Each row was made from one path, in order. Every step used is in the known rows, and no mark comes twice. Write each row's path.
Known rows:
U > Q > N: [-20,-2,1,5,7,0,-21,8,4,-15,2,-8,4,12,-8,7,8,-13,12,-18]
H > Q: [13,-6,-6,-1,-2,5,-5,1,1,11,-16,1,2,-1,6,-6,-3,-1,13,-3]
H > Q > U > A > R: [-8,0,2,8,2,11,-25,-4,-7,-6,-11,-7,13,-8,-7,-4,20,-28,6,-3]
Q > U > A > R: [-20,5,7,8,4,7,-20,-4,-9,-16,5,-9,11,-8,-14,3,23,-27,-7,0]
D > Q: [1,-8,-1,1,5,-10,4,14,-4,8,16,-2,13,-1,2,6,-8,9,18,-13]
R > A > U > Q > N > L: [-27,-19,2,27,4,-9,-42,1,3,-9,-21,2,7,7,-10,15,-6,-47,19,-3]
Q > U > A: [-27,-10,0,-4,-8,3,-15,3,4,-18,14,-11,7,1,-8,1,23,-17,2,-4]
L > N > Q > D: [-20,14,0,-3,-7,3,1,8,-4,12,8,-2,-15,3,-12,-8,-10,5,25,1]
U > Q > D: [-19,5,-5,0,-2,1,-19,11,-7,-4,20,-11,1,5,-12,1,8,-17,20,-21]
Q > D: [-17,2,-1,-5,-5,7,-12,2,-12,4,8,3,-10,-2,-12,-9,11,-9,2,-4]
R > A > U > Q > D: [-24,-1,-4,13,-2,-1,-30,1,-5,-5,-14,-17,12,-3,2,7,-3,-39,12,-12]
D > Q > U > A > R: [-21,-2,6,9,11,-4,-15,8,-13,-7,21,-11,24,-9,-12,8,14,-18,10,-14]
N > Q > U: [-30,5,-8,11,-16,-3,-2,4,-4,-5,-3,-12,-2,1,-6,-6,9,-12,-12,0]
H > Q > U: [-12,-3,-14,2,-9,7,-11,3,-8,8,-18,-4,5,-10,-1,-11,13,-12,4,-6]
A > U > Q > D: [-28,17,-9,11,11,0,-27,7,-8,2,6,-14,11,-4,-12,10,5,-27,14,-13]
H > Q > N > L: [-7,-21,-1,9,-3,3,-28,3,-2,12,-17,22,-12,6,-16,-6,5,-17,22,2]
L > R > A: [12,-10,10,0,-10,-4,6,-8,3,0,-19,-8,2,-5,7,0,-22,-15,-1,3]
N > L > R > A: [8,-22,9,8,-15,-12,-3,-5,-2,8,-8,8,-7,-3,-9,3,-21,-27,13,7]

Which path is each row?
[-17,-14,9,19,3,-7,-26,-9,-2,5,-34,11,-2,-7,-16,9,-17,-40,5,14]  Q > N > L > R > A > U
[-33,-9,0,6,-17,-2,-11,4,9,-20,12,-18,1,12,-6,-1,16,-18,-1,1]  N > Q > U > A
[-27,9,7,17,-4,2,-15,-2,-2,-19,5,-16,5,2,-12,1,17,-27,-9,4]  N > Q > U > A > R
[-7,-33,13,8,-5,-18,-13,6,-6,10,-5,11,1,1,-15,6,-21,-22,26,-7]  D > Q > N > L > R > A
[-5,-5,2,13,0,-1,-11,-9,2,-2,-36,-6,12,-8,14,5,-13,-21,-8,8]  R > A > U
[-14,1,6,14,11,-7,-23,-3,5,-11,-29,-19,17,-1,-2,16,-17,-37,6,-7]  L > R > A > U > Q > N
[-4,13,0,2,0,-4,12,6,7,7,2,-5,-5,5,-1,1,-20,13,24,6]  L > N > Q
[-31,2,0,-2,-8,-1,-2,9,12,-10,15,-16,1,7,-9,2,1,-5,25,2]  L > N > Q > U > A
[-17,-21,8,20,9,-18,-19,5,-6,16,-17,8,13,-7,-14,15,-26,-29,23,1]  D > Q > N > L > R > A > U
[-24,19,8,10,4,3,-7,1,0,-9,7,-14,6,-2,-14,3,1,-16,17,5]  L > N > Q > U > A > R
[-7,-4,-2,18,5,-6,-18,0,7,-9,-20,-19,21,0,13,15,-14,-31,11,-8]  R > A > U > Q
[-22,7,-1,22,20,-14,-28,6,-2,7,2,0,8,-1,-31,23,-9,-36,25,-3]  A > U > Q > N > L > R
[-23,5,-1,5,-14,1,-8,4,-6,3,6,-4,-15,8,-10,-11,5,-9,-1,-1]  N > Q > D
[-24,-8,2,17,7,-2,-32,-1,7,-17,-32,-13,16,4,6,13,-5,-33,4,-10]  R > A > U > Q > N
[-10,-23,10,14,-8,-12,-24,1,3,-7,-7,1,-4,9,-17,11,-14,-41,25,-10]  U > Q > N > L > R > A
